Each row was made from one walk, in order. Every step used is in the known rows, and no mark comes twice. Write each row's walk.
Known rows:
sezuk > monab > bunam > kise > zofa > vitul > sesik: [ -5   2  -5  -4   3   8   6   2   5  -1  -8   5  14  -3   3  10  14  -2
   6  -5  -4 -13  -8   7   6  -2  10  38  13   5  -5   5  -5  -6   0  15
  -3   4]
kise > kekog > sobup: [ -4  -5   1 -12  -5   2   0  -2  -3  -7   2 -12  -8   4  13   7   7  -6
   2  11  -3  -1   3   7  -9   1 -11   2  -5   0   4  -3   5  -9   5  -2
 -12   1]
tezutol > kise > zofa: [ -8   3   5   6   1  -9  13   8   7  -6   2   5   0  -1   0   0   1  -3
   5   8   3  -1 -11   9   0   4   9   8   0   3  -3   0  -3   0   8  13
  -2   4]
tezutol > kise > kekog > sobup: [ -4  -8   2  -6  -1  -5   4  -2   0 -12   3  -7 -14   5   2   6   7  -4
   3  18  -1  -6  -1   9  -2   2 -12  -7  -8   2   6  -1   0  -8   9  -2
 -15   4]
povov > sobup: [-17  -2   6  -8  -7   2   1   1   3  -3   0 -13 -10   8  10   1   5   1
   0   7  -2   3   4  13   3  -1   2   7   4  -3  11  -7  -3  -4   2  -4
  -9   2]
povov > monab > bunam: [ -7  -1  -2 -12   1  -2  -4  -5   3  -6  -3  -8   1   5  11   2  15   7
   1   0  -8  -8  -9  12   5  -3   9  10  -8   5   5  -4   3 -10   0  -1
 -12  11]
zofa > kise > kekog > sobup: [ -8  -6   7 -10   4  -5   1  -3  -5  -9   2  -6  -5   8   5   4   4  -5
   4  16  -4  -4   2   7  -1  -2 -11 -12 -11   2   4  -1   4  -8  11  -6
 -14   1]
vobubu > dibep > kise > zofa > vitul > sesik: [ -6   7  14   2   8   2  11   9   7  -7  -7  10   7  -7  14  -4   3 -11
   3   2  -1 -14   5   7 -11  -3   4  23  12  -6  -7  -4   9   7  12  10
  10  -3]
pugif > vobubu > dibep: [-14  11  12  -3 -15   2   7   5   4 -18 -10   2  -5 -10  12  -3  -6  -9
  -9   5  -9 -13   3  15  -7   3   9   4  14  -4 -11 -14  11   4  13   3
  -3   2]
pugif > vobubu > dibep > kise > bunam > monab: [ -5   2   6   1   3   8  -2   6   0 -20 -11 -10   7  -6   3  -1   4  -7
 -13   8  -3 -17  12  16 -19  -1  16 -17  -6  -4 -11  -4  20   1  20   3
   0   0]
kise > dibep: [-10  -2   2  -2 -11   0   7   3   4  -9  -2  -5   0   1  23  -1  -2 -12
   2   7   0   0  -3   8  -3   4   5  20   7   1  -4  -4   3  -6   2  -3
  -8   8]
sezuk > monab > bunam > kise: [ -2  -1  -8  -7  -5   3  -5  -2  -1  -9  -8  -4   4   0  -1  10  10   2
   3   2  -3 -11  -4   9   9   1  15   9  -1   9  -7   5  -4  -8   6  -2
 -13  11]
sesik > vitul > tezutol > kise > kekog > sobup: [ -6 -13   4 -10  16  -8  -3 -12  -7  -9  -1  -4 -18   7   2   2   5 -12
   5  10  -3  -6 -13   2   4   1 -17   7   8  -7   4  -8  -2  -6   6  -1
 -12   7]
sezuk > monab > bunam: [ -5   1   0 -13  -4   1  -2   1   3  -4  -6  -8   4  -1   6   6  11   4
   3   0  -1 -10  -9   8  11  -3  13  11   2   6   0   0   1 -10   6   5
 -11   8]
sezuk > monab > bunam > kise > kekog > sobup > viro: [ -2  -8 -13 -14  -5   6  -9 -10  -4 -10  -4 -22 -14  12  -8  24  17   4
   2   2  -7 -11   9   9   6   1  -7   8 -13   6  -9   3   5 -18   5  10
 -17  10]
povov > monab > bunam > kise: [ -5  -3  -9  -6  -1   1  -8  -8  -1 -12  -5  -4   0   6   5   6  15   6
   1   2  -8  -9  -3  13   3   0  11   9 -12   6  -1   0  -2  -9   0  -6
 -15  15]
sezuk > monab > bunam > kise > tezutol > vitul: [  3  -3  -6   3  10   9  -8  -4   6  -5  -7  -3  11   1   0  12   3  -4
   3  -5 -13  -4  -6   8  12  -2  15  14  12  -2 -11   3  -8  -6   2  17
  -9  16]
pugif > vobubu > dibep > kise: [ -5   8  15   0  -8   3   4   5   1 -20 -12   6  -4  -9   8  -4  -3  -7
  -7   7  -4 -16  11  14 -10   1  13 -10   3  -5 -17 -12  15   9  20  -2
   2   2]
dibep > kise: [  0  -2   7  -3   4  -1   2   2  -3  -9  -3   1  -2   0   9  -1   6  -1
   5   8   4  -4   4   6  -3  -2   8 -10  -8  -2   1  -4   5   1  13 -11
  -2   0]
kise > kekog: [-1 -3  0 -3 -1 -1  3 -2 -4 -8  2 -8  1 -4 15  6  5 -7  3  5 -2  1 -2  2
 -8  1 -6  0  1 -3  1 -9 -2 -9  5 -7 -8  3]
sesik > vitul > tezutol > kise: [-11  -9   7  -4  17 -10   2  -8  -5 -10  -3   5 -11   2   3  -4   0  -9
   6   6  -1  -4 -19   3  11   0  -2   9  16  -8   7 -10  -7   0   7  -3
  -7   7]
pugif > vobubu > dibep > kise > tezutol: [ -4  10  17   8  -4   9   4   1   4 -19 -10   6   4  -9   6  -3  -9  -9
  -6   6 -10 -11   9  16 -13   0  17  -9  12  -7 -24 -10  14  11  16  13
   5   2]
kise > bunam > monab > sezuk: [-12 -10  -6 -11   5   9  -8   5   2  -6  -4 -23   2   7   5   0  14  -1
  -3   5  -5  -5  -7  11  -9  -2   7   0 -14  10  12  -3   4 -17   5  -4
  -7  -1]
bunam > kise > kekog > sobup > viro: [ -6  -9  -9  -6  -3   4  -2  -8  -6 -13   1 -18 -20  11   1  18   9  -2
   1   8  -8  -1  14   8  -6   3 -15   1 -13  -2  -1  -2   4 -13   5   3
 -15   4]
zofa > vitul > tezutol: [-12  -4   4  -6  11  -2   1  -4   0  -3  -5  -1   5   0  14  -3   8 -12
   1   5  -6   3 -13   3   1  -2   1  21  21  -4  11  -7  -1  -4   4  -5
  -6   2]
monab > bunam: [ -9   5  -1  -9  -5  -1  -1  -2   3  -7  -1  -6   5  -1   7   5   8   1
   1   4  -7  -3  -5   7   4  -2   8   9  -5   2  -1  -4   1  -8   7   5
 -11   6]
viro > sobup > kekog: [-13  -8  13  -3  -1  -9   2  -2   3  -5  -5  -8  -6   1   5  13   9   1
   7  12  -4  -6   9   5  20  -2  -9   2   1  -8  12 -17   9 -13  15  -6
  -2   2]
vobubu > pugif: [-16   7   5  -6  -7   0   9   8   4  -8  -2  -2  -3  -9  16  -1  -2  -7
  -4   6  -1  -7  -3   8  -4   1   5   1   9  -5   1 -12   8  -3   6   6
  -3   5]
vitul > tezutol > kise: [-12  -7   5   0  10 -12   3  -5   0  -9  -2   4  -7   0   1  -4   3  -8
   3  12  -1   1 -17   6   7   0   4   5  12   0   5  -1  -4  -1  10  -4
 -10   5]
povov > monab: [ -6  -6   4 -10   3  -3   1  -1   0  -6  -3  -6  -7   5  18  -3  11   4
   2   3  -2  -4  -7  13   1  -2   6   6  -1   1  12  -6   2  -6  -1 -10
  -9   7]
kekog > sobup: [-12  -2   6 -15  -7   1   0   1   2  -5   0  -7 -11   7  12   1   5  -1
   1  12  -2  -2   2  12   0   1   1   5  -4   2  10  -1   6  -5   6   0
 -10   1]
vitul > sesik: [-10  -3   8  -8   0  -1  10   0   0  -5  -2   2  -7  -3  16  -2   3  -2
   4   4  -1  -3  -5   7   2  -5  -1  14  10  -4  13  -6  -3  -4   4  -1
  -7  -3]
viro > sobup: [ -8  -3  10  -7  -6  -4   5   0   2  -7  -6  -8  -3   1  10   6   8  -1
   6  10   0  -1   1   8  14  -2   1   8   2  -5   8  -7   2 -12  11  -5
  -5   3]
pugif > vobubu: [-11   5  10  -6 -11   4  10   3   0 -12  -6   1  -3  -5  11   0   0  -3
  -5   5  -5  -4  -2  12  -3   1   8   1   8  -3   0 -13   4   0   9  -1
  -6   0]
bunam > monab: [-12  -2  -3  -5   4   1  -4   5   0  -6  -1 -11   3   6   7   3   5  -2
  -2   6   1   2  -7   9  -3  -1   8   3  -5   3  17  -4  -2  -7   6  -4
  -8   0]
dibep > kise > bunam: [  5  -7   4  -2   8   1   4   0  -4  -9  -2  -8   3  -4  11  -1  11  -1
   3  10   2  -5   8   8  -9  -2   9 -14  -9  -4  -4   3  10  -4  13  -3
  -2   1]
zofa > vitul > sesik: [-12  -4   8  -9   6   3  13   1   2  -3  -3   3   0  -3  19  -1   8  -4
   3   5  -4  -6  -5   6   1  -6  -6  21  16  -7  20  -9  -5  -5   2  -3
  -5  -5]
sezuk > monab: [-3 -4  6 -9 -2  1  3  5 -1 -4 -5 -5 -3  0 12  2  5  1  4  4  4 -7 -7  9
  6 -1  9  6 10  3  7 -2  0 -6  5 -4 -7  3]

Which walk is each row?
[  0  -6  -2  -1  13  10   0  -6   7  -4  -8   2   6  -1   2  10   4  -4
   5  -7 -13  -9  -8   7  14  -7   9  24  21  -6  -5   2 -10  -6  -1  20
  -8  11] -> sezuk > monab > bunam > kise > tezutol > vitul > sesik
[ -5  -3 -11  -4 -13   6  -3  -1   3 -11  -9  -6   7   2   8   9   5  -7
   4   3  -2 -11  -3  10   7   4  16  25   2  11 -17   7   0 -10   2   0
 -13  17] -> sezuk > monab > bunam > kise > dibep
[ -9   1  -4   5  10   0   1  -1   0  -4  -4   6  13   0   5   3   6 -15
   3   2  -5   6 -10   3  -6   4   7  31  19   1  -7   2  -3   1   2   4
   0   5] -> bunam > kise > zofa > vitul > tezutol
[  2  -6 -11 -13  -7   6 -11  -7  -3  -9  -5 -13  -3   5  -3  17  15   0
   3   7  -5 -13   3   9   2   2   0   6  -9  10  -9   7   2 -14   5   0
 -17  11] -> sezuk > monab > bunam > kise > kekog > sobup
[  1  -9  -2  -2  16   3  -4   3  -4  -9  -2 -15   9   4   5   2  13   0
  -1  10   5  -4   6   8 -12  -4  12 -17 -18   0   6   3   9  -7  13  -4
  -4  -1] -> dibep > kise > bunam > monab
[-13 -10   5   0  10  -9   5  -7   0 -11  -4   4  -9   4  13  -6  -5 -18
   7   6   0  -5 -19   4   9   4  -2  25  20  -6  -3  -9  -5  -2   4  -1
  -7  13] -> sesik > vitul > tezutol > kise > dibep
[-18 -11   0 -10  14   2  -5   6   0  -8  -4 -17   7  11  -3  -4  10  -2
   0  10  -5  -7  -9  11  -3  -6   7 -14 -20  11  12   0   3 -15  11  -6
 -10  -2] -> zofa > kise > bunam > monab > sezuk
[-10  -5   2   4  -7  -6  12   3   7 -13  -1   1  -5   1  12  -2  -3 -11
   4  14   2  -4  -7  11   3   4   3  11   3   3  -2  -1  -2  -4   6  -1
 -11  10] -> tezutol > kise > dibep
[ -3  -4   5  -8   1   1  -5  -3  -1 -16  -4 -17 -21   7   3  10   5  -5
  -1   8  -5 -11  22   8 -12   1 -12  -7 -14  -6 -12  -6  19  -5  16   6
  -4   2] -> vobubu > dibep > kise > kekog > sobup > viro
[  1   5   7   2   4  -1   6   9   1  -3   0   4   6   0   7   0   5  -3
   6   3   6   1   1   5 -10   1  13   3  -6   1 -11   0   8   4  12   6
   6   1] -> dibep > kise > zofa
[ -7  -7   9  -7  11   0  10   2   6  -1  -3   2  -8  -1  18  -2   2  -7
   3  -3  -5  -2  -5   3   7  -6  -6  17  16 -13  16  -8  -5  -3   3   2
  -5   0] -> tezutol > vitul > sesik
[-10  -2   7   2  17 -11   6  -2  -1  -4  -1   8  -3   1   1  -3  -1 -11
   7   0   1  -1 -22   2   6   3   3  22  18  -6  -5  -7  -5   2   5  12
   1   8] -> sesik > vitul > tezutol > kise > zofa
[ -6  10  -9   3  -7   1  -1   0   4  -7  -1   1  13  -1  -2  10   7  -3
   3   0  -6  -1  -3   7  -3   4  15  19  -7   7 -18   5  -2  -4   5  15
  -4  10] -> monab > bunam > kise > zofa
[-14  -8   2   3   2 -10   5  -3   4 -11  -3   3  -5   2  10  -6  -2 -18
   4  12   1   1 -16   7   4   4   4  21  16   2  -6   1  -1  -3   6  -3
 -10  11] -> vitul > tezutol > kise > dibep
[ -8  -7  -1 -13  -2   1   2  -5  -2  -7   3 -21 -20  11   7  14  10  -1
   1   6  -6   0   9   7  -4   0 -18   3  -8  -4   4  -8   7 -14   5   9
 -12   1] -> kise > kekog > sobup > viro
[ -4  -2  -3   4  11   8   0 -10   7  -7  -3   4   6  -2   4   9   2  -7
   3  -4 -18  -2  -4   6   7  -6   4  22  13  -9  -5  -2 -11  -4   0  20
  -8  10] -> monab > bunam > kise > tezutol > vitul > sesik
[ -4   2  -9  -2   9   2  -6  -2   2  -1  -9   1  20   0  -2   9  15  -9
   4  -4  -6  -5 -16   4   5   2  16  38  18   8 -15   8  -1  -5   1  11
  -3  11] -> sezuk > monab > bunam > kise > zofa > vitul > tezutol
[ -8 -12   2   0  20  -8   8  -7   2  -8  -3  -4   5  -4   6  -3  12 -10
   1  14  -5  -3 -13   7   2  -2   0   8  16  -5   7   2   0  -7   7   2
 -10   4] -> zofa > vitul > tezutol > kise > bunam
[ -5   5  -3   6  -5   0   4   5   0  -7   0   4   6  -1   5   6   1  -6
   3   3  -1   3  -1   8  -8   6  12  14   1   3 -11   3  -3   0   4   7
  -2   6] -> bunam > kise > zofa
[-10 -13  -5   1  21  -8  -3  -4  -1 -10  -2 -12   3   4  -3  -1  11  -7
  -3  13   0   1 -15   8  -1  -2   7  -2   3   1  10   6   0  -9   9   3
 -12   4] -> vitul > tezutol > kise > bunam > monab
[ -4   0  -2   8   0   6   0  -5  -2 -11  -1   2   5  -1   5   6  -3  -5
   3   8  -8   4  -1  10  -5   2  11   3   8   0  -7   0  -7  -1   2   7
  -6   6] -> bunam > kise > tezutol
[-12  -7   4   0  16  -9   6  -4   2  -7  -4   5   0   0   3  -4   6 -10
   3  12  -4  -2 -17   6   7  -1  -1  13  17  -3  12  -4  -5  -2   7  -4
  -9   4] -> zofa > vitul > tezutol > kise
[  0  -2  16   6  18   4   3   0   9 -10  -7   8  -2  -6  14  -3  -7 -12
   2  -2 -10  -8   5   6  -4  -7   3   8  19 -17  -7  -6   4   8  11  15
   5   3] -> vobubu > dibep > kise > tezutol > vitul > sesik
[ -6 -12   5  -3  21  -9   4 -11  -5 -10  -2  -4  -7  -3   6  -4   4  -8
   4   7  -3  -6 -16   4   6  -1  -1   5  15 -11   3  -3  -2  -6   7   5
  -8   8] -> sesik > vitul > tezutol > kise > bunam
[ -2   0   7   2  19  -1   2   3   1   0  -4   6  14   2   8  -3  10 -13
   6   1   2   3  -8   1  -8   0   8  20  12  -2  -7  -1   8   5  10   4
   7   1] -> dibep > kise > zofa > vitul > tezutol
[-11   0   5   5  10 -12   6   3   4  -5   0   6   1   0  -1  -3   2 -10
   5   6   1   5 -20   5   1   3   9  17  14   1  -7   2  -1   2   8  11
  -2   6] -> vitul > tezutol > kise > zofa
[ -7  -7  -6  -4   8   3  -2   3  -1  -7   0 -19   8   2  10   3  11  -2
  -4   8   0   0  -2  10  -9  -2   9  -3  -7   0  11   1   4 -12   6   3
  -9   0] -> kise > bunam > monab
[  9  -5   2   0   7   0   0  -1  -7 -11   0  -4   1  -3  10   5   8  -6
   6   6   3  -3   5   1 -11   0  -2 -13 -10  -3  -4  -6   4  -3  12 -13
  -3   1] -> dibep > kise > kekog
[-11 -14  -6   1  26  -5   0  -3   1  -8  -3 -11  11   4  -1  -1  14 -10
  -4  14  -3  -2 -15   8  -1  -3   3   6   8  -1  18   3  -1 -10   7   2
 -11   2] -> zofa > vitul > tezutol > kise > bunam > monab
[ -8   2   4   6   7  -6  17   9   9  -4   1   6   7  -1   4   1   5  -6
   5   8   0  -4 -10   9   1   2   3  15   6   1   5  -3  -5  -1   6  12
  -2   2] -> tezutol > kise > zofa > vitul
[ -1  -4  -2   9  11   6   0  -4   4  -8  -2   1   4   1   7   6  -5 -10
   2   1 -13   5  -1   7   0   1   6   7  13  -9  -4  -3 -10   0   2  10
  -5   9] -> bunam > kise > tezutol > vitul
[-16 -16  -6  -6  18  -1  -9   0   3  -9  -6 -17  -3   8  -8  -5  15  -6
  -2  10  -5  -3 -21  10  -2  -2   6   1  -5  10  11   2   1 -13   8  -4
 -10   3] -> vitul > tezutol > kise > bunam > monab > sezuk
[-13 -13  -6  -5   9   2  -3   6   5 -11  -3 -18  -3   7  -6  -2  12   0
  -2  12  -3  -9 -11  14  -3  -1   5  -9 -17  11  14  -1   0 -15  10  -2
 -10   1] -> tezutol > kise > bunam > monab > sezuk
